What can hang from each mark
B: Q
H: J Q
Q: H
C: E
J: B
D: B C H R Y
R: D
E: C

Every row comes from one small tree of marks. The marks that hang from a mark follow it in brackets, in alphabetical order. Every link used is in the known rows. Which tree was each row made from?
Known rows
Q(H): 3.34,1.42,0.58,-0.30,-0.56,-1.61,1.05,-0.34,0.17,-2.63,-1.72,-1.86,-2.01,0.02,1.17,1.25,2.47,0.01,0.82,-1.26,1.67,3.55,-0.31,-0.66,-0.40,1.10,1.74
R(D(B C(E))): 3.56,2.20,0.97,-0.38,-2.22,3.89,0.95,1.63,-1.50,-0.93,-0.92,-2.64,-2.94,-0.86,1.89,0.27,1.60,2.60,-0.22,0.08,1.58,2.78,1.91,0.20,0.36,1.45,0.36
R(D(B(Q) C(E))): 3.51,2.41,1.31,-1.25,-2.68,6.11,0.19,2.17,-2.41,-1.35,0.35,-3.21,-2.65,0.18,1.64,0.42,1.55,2.25,-0.60,0.10,1.45,3.31,2.84,0.17,0.05,2.26,0.02
J(B(Q(H))): 3.33,2.07,1.38,-1.68,-1.86,1.74,-0.27,0.74,-0.53,-4.05,-0.78,-1.39,-2.55,1.40,0.90,0.83,1.57,-0.27,-0.07,-1.65,1.73,4.20,-0.16,-0.99,-0.34,-0.73,0.20
R(D(B H(J))): 3.42,4.24,0.35,-0.70,-0.83,3.39,1.63,1.39,-1.18,-3.63,-0.23,1.83,-2.81,0.78,1.91,1.05,4.27,2.44,1.36,-0.27,1.25,2.72,1.59,1.49,-0.51,0.86,1.90
C(E): 2.87,0.97,0.70,0.42,-1.06,-1.32,0.73,0.79,-0.43,-0.16,-0.26,-1.63,-2.88,-0.85,1.31,0.04,2.22,0.46,0.51,-1.21,1.32,3.47,0.06,-0.62,0.34,-1.57,1.82
B(Q): 2.94,1.36,0.84,-0.56,-0.90,3.52,-0.20,0.65,-0.89,-0.26,0.52,-1.00,-2.14,1.24,1.10,0.72,1.31,-0.16,0.54,-1.81,1.47,3.83,0.60,-0.05,-0.05,1.28,1.25
H(J): 3.16,2.09,0.65,-0.11,-0.63,2.60,1.23,0.35,0.19,-0.63,0.62,0.47,-2.06,0.85,1.51,1.08,2.19,1.02,0.69,-0.76,1.46,3.29,0.14,0.95,0.07,-0.11,1.31
Q(H(J)): 3.55,2.19,0.69,-0.82,-0.90,-0.61,1.67,-0.08,0.38,-3.52,-0.05,-0.94,-1.71,0.59,1.20,1.77,2.99,0.79,0.60,-0.11,1.58,3.68,0.21,0.79,-0.58,0.90,1.40
D(B H(J)): 3.97,3.96,1.13,-0.54,-0.71,-0.44,1.65,0.98,-1.02,-2.60,-0.14,0.47,-1.57,0.81,1.67,1.51,4.32,1.81,2.27,-0.33,1.49,3.03,0.74,1.93,-0.35,-0.53,1.66
Q(H(J(B))): 3.61,2.47,1.26,-1.21,-1.60,0.97,1.09,0.58,0.54,-4.51,-0.43,0.01,-2.59,1.06,1.18,1.29,2.41,0.87,0.03,-0.65,1.74,3.68,-0.65,0.00,-0.27,-1.85,0.35
D(B C H(Q) Y): 2.89,4.58,1.99,-0.99,-1.31,0.70,1.49,0.34,-1.91,-0.95,-0.59,-1.64,-0.37,1.11,1.60,1.38,4.09,1.16,2.48,-2.33,1.47,3.06,1.85,2.81,-0.38,2.82,3.04
D(C H R Y): 2.76,3.86,1.45,-0.96,0.16,1.29,1.08,-0.34,-0.55,-1.27,-1.83,-1.06,-0.22,0.73,2.48,1.06,2.06,1.48,1.96,-1.74,1.81,3.47,0.59,2.70,-0.46,0.02,1.64
H(Q): 2.42,1.62,0.57,0.79,-0.66,2.69,0.86,0.10,-0.51,-0.42,1.19,-0.32,-1.43,0.78,0.80,0.72,2.97,-0.10,0.43,-1.67,1.19,3.22,0.67,0.20,0.23,0.60,3.38
B(Q(H(J))): 3.70,2.52,1.15,-1.79,-1.34,1.94,0.86,0.49,-0.55,-3.89,1.01,-1.37,-1.43,1.69,1.01,1.90,3.05,0.45,0.27,0.06,1.45,4.27,1.14,0.93,-0.80,1.71,0.91
D(B(Q)): 3.79,2.44,1.10,-0.98,-1.60,3.52,-0.06,1.25,-1.71,0.28,-0.25,-1.62,-1.90,1.51,1.41,0.93,1.79,0.96,1.28,-1.59,1.31,3.56,1.18,1.04,0.09,1.14,1.00
D(H(Q) R Y): 1.97,4.73,0.93,-0.32,0.18,1.09,1.20,-0.22,-0.99,-1.32,0.01,0.70,-0.17,1.72,1.74,0.72,4.44,0.89,1.88,-2.39,0.85,3.68,1.19,3.03,-0.44,-1.06,4.62
J(B(Q)): 2.92,1.75,1.26,-1.00,-1.66,4.74,-0.70,1.19,-0.68,-1.22,0.08,0.10,-3.04,1.60,1.27,0.23,0.69,-0.20,0.00,-2.36,1.62,3.85,-0.16,-0.78,0.29,-1.46,0.11
E(C): 2.99,1.17,0.12,0.55,0.19,-2.06,0.83,0.84,-0.98,0.07,-0.35,-1.17,-2.54,-0.33,0.89,0.25,1.91,0.23,0.86,-2.22,1.53,3.72,-0.25,-0.54,0.28,3.19,2.04
D(H(J) R): 3.29,3.82,0.70,-0.16,0.39,1.55,1.49,0.31,-0.20,-3.38,0.56,1.06,-0.53,1.19,1.97,1.31,3.82,1.88,1.29,0.51,1.39,3.60,0.42,2.22,-0.40,-3.00,1.81
B(Q(H)): 3.33,1.73,0.87,-1.25,-1.08,0.60,0.28,0.23,-0.65,-3.03,-0.52,-2.44,-1.63,0.88,0.92,1.31,2.40,-0.36,0.32,-1.16,1.56,4.20,0.57,-0.34,-0.67,2.04,1.30
R(D): 2.34,1.54,-0.31,0.28,-0.43,4.88,0.58,0.49,-0.08,-0.99,-1.11,0.89,-3.50,0.01,1.72,0.13,1.51,0.77,-0.13,-1.94,1.39,2.82,0.55,-0.71,0.09,1.56,1.92
D(B C H): 3.94,2.86,1.56,-0.29,-0.82,0.06,1.18,0.56,-1.30,-2.06,-1.48,-2.29,-1.12,-0.11,1.68,1.48,2.89,1.32,2.00,-0.65,2.10,2.82,0.69,0.80,-0.24,1.54,0.48

Write each row's tree
3.13,2.51,1.47,-1.47,-1.93,6.09,-0.13,1.46,-0.54,-2.25,1.67,1.02,-2.62,2.25,1.34,0.79,1.31,0.63,-0.14,-1.23,1.49,3.94,0.27,0.35,0.13,-1.87,-0.30
H(J(B(Q)))
2.24,5.42,1.11,-0.86,-0.07,2.49,1.81,0.08,-0.85,-2.20,1.64,1.72,0.28,2.32,1.89,1.21,5.07,1.60,1.70,-1.32,0.79,3.81,1.69,4.28,-0.58,-1.40,4.35
D(H(J Q) R Y)
4.74,3.64,1.10,-1.61,-1.51,2.09,0.38,0.74,-1.68,-2.76,-0.95,-3.02,-0.16,1.82,1.54,1.61,2.43,2.11,0.90,0.17,1.22,4.02,1.40,2.23,-0.52,-0.40,0.89
D(B(Q(H)) R)
3.69,6.01,1.31,-1.66,-0.47,1.01,1.68,0.52,-1.20,-1.19,-1.00,1.03,-0.51,2.03,2.60,1.29,4.04,3.10,3.08,-1.37,1.02,3.39,1.19,4.98,-0.49,-1.83,2.43
D(B H(J) R Y)
1.83,3.48,0.76,-0.99,-0.41,3.52,1.06,0.16,-0.58,-2.24,-2.17,0.21,-2.75,-0.01,2.34,0.58,2.23,0.88,1.04,-2.67,1.86,2.96,1.18,0.84,-0.67,3.57,2.01
R(D(C H Y))
3.02,3.36,1.24,-1.40,-2.31,3.38,1.02,1.37,-1.61,0.66,-1.91,-2.16,-3.26,-0.35,2.48,-0.04,1.44,2.56,0.66,-1.91,1.30,2.99,2.15,1.71,0.04,2.37,1.36
R(D(B C(E) Y))
2.59,2.82,1.29,-0.17,-1.68,5.04,0.95,0.92,-0.24,-2.24,2.25,1.68,-1.96,1.87,0.90,0.82,2.80,0.63,-0.26,-1.15,1.23,3.35,0.36,0.81,0.43,-2.34,1.87
H(J(B) Q)
2.38,2.18,0.46,-0.04,-0.15,3.58,1.04,0.40,-0.57,-3.73,-1.25,-0.21,-2.51,-0.50,1.73,0.85,2.35,0.86,0.20,-0.66,2.06,2.78,0.87,-0.79,-0.44,2.60,1.04
R(D(C H))
2.33,3.10,1.50,-0.92,-0.30,-0.47,1.08,-0.32,-0.51,-1.26,-1.84,-1.20,-1.56,0.09,2.07,0.97,2.21,0.17,2.13,-2.74,2.03,3.36,0.24,1.19,-0.56,2.58,1.76
D(C H Y)
4.04,4.21,1.18,-1.12,-0.67,2.30,0.22,1.06,-2.16,-2.43,-0.33,-1.06,-0.24,1.74,1.72,1.18,3.52,1.99,1.82,-0.25,1.23,3.73,1.46,2.38,-0.34,-1.77,1.37
D(B(Q) H R)
3.10,3.64,0.98,-1.18,-1.61,6.21,0.90,0.68,-1.12,0.82,-2.47,-0.92,-2.78,0.64,2.56,0.56,0.69,2.30,1.10,-2.73,1.53,2.62,1.75,2.11,-0.02,3.95,1.18
R(D(B C Y))
3.73,4.35,0.98,-0.96,-0.80,2.61,0.75,0.24,-1.07,1.86,-2.44,-0.54,-1.05,1.61,2.60,0.56,1.42,2.59,2.39,-2.58,0.99,3.28,0.70,3.90,0.23,-1.28,2.25
D(B R Y)
2.87,1.56,1.46,-0.10,-0.83,-2.99,1.16,0.65,-0.83,-2.99,-0.41,-2.98,-1.89,-1.35,1.38,0.71,3.05,0.52,0.89,0.07,1.99,3.43,0.50,-0.79,-0.23,-0.36,1.01
D(C(E) H)
3.00,5.71,1.21,-0.69,-0.57,1.18,1.30,0.27,-1.84,-0.96,-0.44,0.16,0.19,1.87,1.93,0.86,4.79,2.07,2.70,-2.15,0.78,3.41,1.82,4.26,-0.30,-1.12,4.36
D(B H(Q) R Y)
2.76,4.06,0.59,-2.02,-1.86,7.09,-0.02,1.28,-1.87,0.70,-1.37,0.25,-3.13,2.06,2.27,0.18,1.55,1.62,1.23,-3.42,0.94,3.37,2.22,2.21,-0.23,3.49,2.00
R(D(B(Q) Y))
2.75,3.85,0.29,-1.05,-1.27,4.81,0.77,0.77,-1.07,1.15,-2.60,0.80,-3.47,1.00,2.51,0.05,1.60,1.93,1.57,-3.61,1.01,2.78,1.26,1.99,0.01,2.48,2.61
R(D(B Y))
3.58,2.50,0.72,-0.24,-1.48,6.58,0.86,0.96,-1.13,-0.66,-1.44,-1.36,-2.47,0.14,2.02,0.80,0.89,2.34,0.04,-0.79,1.77,2.35,1.47,0.48,0.22,3.17,0.20
R(D(B C))
2.98,4.85,1.62,-1.49,-0.05,2.58,1.68,-0.10,-0.50,-2.10,-0.40,-0.18,0.12,1.36,2.57,1.56,2.68,2.18,1.64,-0.67,1.70,3.61,1.07,3.82,-0.65,-0.28,1.25
D(C H(J) R Y)
1.67,3.24,1.00,-1.22,-1.09,0.63,1.20,0.86,-1.03,-2.41,-1.78,-1.09,-3.21,-0.84,2.20,0.03,2.90,1.08,0.69,-2.03,1.62,3.37,1.67,0.27,-0.61,1.78,2.20
R(D(C(E) H Y))
4.29,4.04,1.82,-1.26,-1.02,3.64,0.37,1.02,-2.44,-2.70,-0.22,-2.79,0.56,1.56,1.93,1.69,2.52,2.26,1.44,0.68,1.79,3.60,1.83,2.46,-0.43,-0.18,0.06
D(B(Q) C H R)
4.44,2.70,1.68,-0.33,-1.68,1.78,0.94,1.10,-1.58,0.04,-0.56,-4.06,-0.48,-0.09,2.06,0.78,1.33,3.25,0.51,0.93,1.50,3.27,1.29,1.94,0.50,-2.42,0.07
D(B C(E) R)
4.18,3.60,1.71,-0.46,-1.05,-0.98,1.28,1.20,-1.89,-2.48,-0.87,-3.52,-0.42,-0.45,1.93,0.98,3.39,2.91,1.41,1.14,1.63,3.34,1.39,1.77,-0.02,-2.76,0.58
D(B C(E) H R)
2.37,3.32,-0.02,-0.39,-0.17,3.56,1.53,0.82,-0.27,-4.20,0.13,2.44,-3.05,0.55,1.68,0.88,3.85,1.29,0.55,-0.44,1.40,3.00,1.02,0.29,-0.55,0.75,2.12
R(D(H(J)))
2.39,2.09,0.77,-0.09,-0.91,0.76,1.19,1.12,-0.96,-4.01,-0.54,-1.58,-3.00,-1.46,1.65,0.30,2.98,1.10,-0.23,0.19,1.82,3.12,1.39,-1.25,-0.34,0.92,1.26
R(D(C(E) H))
4.04,4.11,1.75,-1.11,-1.21,4.22,0.90,0.17,-1.11,1.57,-2.28,-2.27,-0.21,1.32,2.74,1.05,0.58,2.95,1.79,-1.98,1.60,3.15,1.16,4.00,0.15,0.30,0.78
D(B C R Y)
2.81,4.42,1.12,-1.35,-1.06,3.48,1.24,0.72,-1.49,-1.60,-2.79,-0.47,-2.56,0.44,2.58,0.70,2.57,1.95,1.88,-2.38,1.71,2.67,1.70,2.01,-0.52,3.69,1.80
R(D(B C H Y))
3.97,4.37,2.04,-2.15,-1.66,6.46,0.11,0.69,-2.08,1.33,-0.98,-2.81,0.10,2.38,2.57,1.16,0.49,2.46,1.37,-1.64,1.43,3.81,2.08,4.16,-0.03,1.23,0.34
D(B(Q) C R Y)
4.51,3.19,1.70,-1.03,-1.47,6.61,0.10,1.03,-2.01,-0.22,0.10,-3.34,0.41,1.81,2.05,1.48,0.70,2.47,0.47,0.37,1.66,3.59,1.82,2.64,0.15,0.29,-0.63
D(B(Q) C R)
4.28,3.35,1.04,-0.88,-1.23,5.12,-0.05,1.15,-1.90,0.04,-0.09,-1.57,-0.51,2.18,1.86,0.94,1.66,2.24,1.05,-0.59,1.09,3.67,1.41,2.50,0.14,-1.37,0.78
D(B(Q) R)
2.96,3.12,1.23,-0.70,-0.86,1.25,0.95,0.92,0.02,-4.13,0.10,2.10,-2.72,1.01,1.48,0.77,3.30,0.61,1.04,-1.00,1.73,3.41,-0.73,0.18,-0.10,-3.23,0.84
D(H(J(B)))
2.87,2.79,1.66,-0.86,-1.14,1.40,0.85,0.28,-0.73,0.89,-1.05,-2.97,-0.90,0.10,2.42,0.33,0.96,2.02,0.63,-1.28,1.48,3.80,0.93,2.30,0.18,-1.59,1.19
D(C(E) R Y)
2.27,2.82,1.76,-1.06,-0.94,-2.89,1.25,0.42,-0.89,-1.27,-1.36,-2.43,-2.17,-0.71,1.90,0.46,2.97,0.43,1.83,-1.98,1.80,3.69,0.81,0.82,-0.46,0.66,1.87
D(C(E) H Y)
1.82,4.77,0.82,-1.84,-1.10,4.54,1.02,1.09,-0.16,-3.79,-1.11,3.93,-4.01,1.41,2.26,0.12,3.04,1.24,0.90,-2.85,1.35,3.20,0.50,1.23,-0.52,-0.80,2.00
R(D(H(J(B)) Y))
2.54,4.22,0.75,-0.78,0.48,-0.30,0.97,-0.32,-0.48,-1.03,-2.10,0.60,-1.08,1.06,2.42,0.54,2.99,1.05,2.37,-2.65,1.28,3.67,0.28,2.55,-0.39,-1.64,3.05
D(H R Y)
3.56,3.86,1.88,-0.89,-0.70,4.17,1.10,0.78,-0.23,-4.69,0.46,0.28,-0.52,1.23,2.05,1.38,2.11,2.24,0.29,0.77,2.09,3.47,-0.01,1.68,-0.08,-4.30,-0.75
D(C H(J(B)) R)
3.85,3.96,1.99,-1.22,-1.80,1.31,1.05,0.91,-1.62,1.49,-1.57,-3.53,-0.76,0.41,2.65,0.51,1.19,3.30,1.53,-1.08,1.32,3.48,1.51,3.61,0.22,-1.45,0.95
D(B C(E) R Y)
2.03,2.49,0.63,-0.95,-0.97,6.14,0.78,0.12,-0.31,0.42,-1.92,-0.38,-2.83,0.31,2.29,0.40,0.44,1.12,0.20,-2.99,1.67,2.89,1.20,0.88,-0.17,3.89,1.39
R(D(C Y))
3.36,2.79,1.17,0.02,0.33,1.56,1.05,-0.06,-0.51,-2.92,-0.91,-1.52,-0.03,0.23,1.94,1.39,2.13,1.49,0.95,0.15,1.99,3.36,0.32,1.07,-0.26,-1.09,0.70
D(C H R)
4.51,3.00,2.00,-1.23,-2.21,4.33,0.20,1.68,-2.44,-0.50,0.74,-4.53,-0.23,0.84,1.83,0.98,1.48,2.89,0.17,1.08,1.45,3.89,2.20,2.12,0.27,-1.50,-0.52
D(B(Q) C(E) R)
4.08,3.92,0.84,-0.12,-0.06,0.04,1.07,0.58,-1.32,-1.94,-1.68,-0.59,-0.66,0.82,2.08,1.04,3.41,2.31,2.32,-0.41,1.35,3.17,0.44,2.21,-0.05,-2.61,1.80
D(B H R)
3.05,3.87,1.33,-2.23,-2.23,8.58,0.14,1.20,-2.08,0.53,-1.17,-1.47,-2.33,1.64,2.27,0.68,0.72,1.87,0.66,-2.67,1.47,3.28,2.59,2.27,-0.26,4.95,0.66
R(D(B(Q) C Y))
3.65,3.43,2.04,-2.11,-2.14,4.51,0.13,0.81,-1.90,1.49,-0.89,-2.77,-1.15,1.77,2.10,1.18,0.68,1.29,1.75,-2.76,1.68,3.59,1.76,2.71,-0.09,3.68,0.41
D(B(Q) C Y)
1.02,4.22,0.17,-0.43,-0.34,2.85,1.20,0.24,-0.95,-2.12,-0.29,2.13,-2.54,0.93,1.52,0.21,4.61,0.22,1.19,-3.18,0.87,3.15,1.75,1.28,-0.65,2.65,5.05
R(D(H(Q) Y))
4.30,5.09,1.37,-1.57,-0.91,3.70,0.86,1.45,-2.06,-3.20,1.33,-0.04,0.05,2.50,1.90,1.64,4.18,2.63,1.69,0.73,1.13,3.82,1.92,3.56,-0.54,-1.90,1.07
D(B(Q) H(J) R)
2.73,3.26,1.24,0.42,0.04,2.81,1.27,-0.02,-1.07,-3.37,1.10,-1.48,0.98,0.89,1.33,1.52,3.59,1.18,0.41,0.55,1.65,3.34,1.28,1.59,-0.19,-0.49,2.22
D(C H(Q) R)
3.18,2.47,1.43,-0.07,-0.48,-0.87,1.16,0.61,-1.01,-3.09,-0.37,-2.83,-0.49,-0.66,1.73,0.82,2.96,1.67,0.65,0.84,1.88,3.62,0.82,0.62,-0.17,-2.82,0.96
D(C(E) H R)
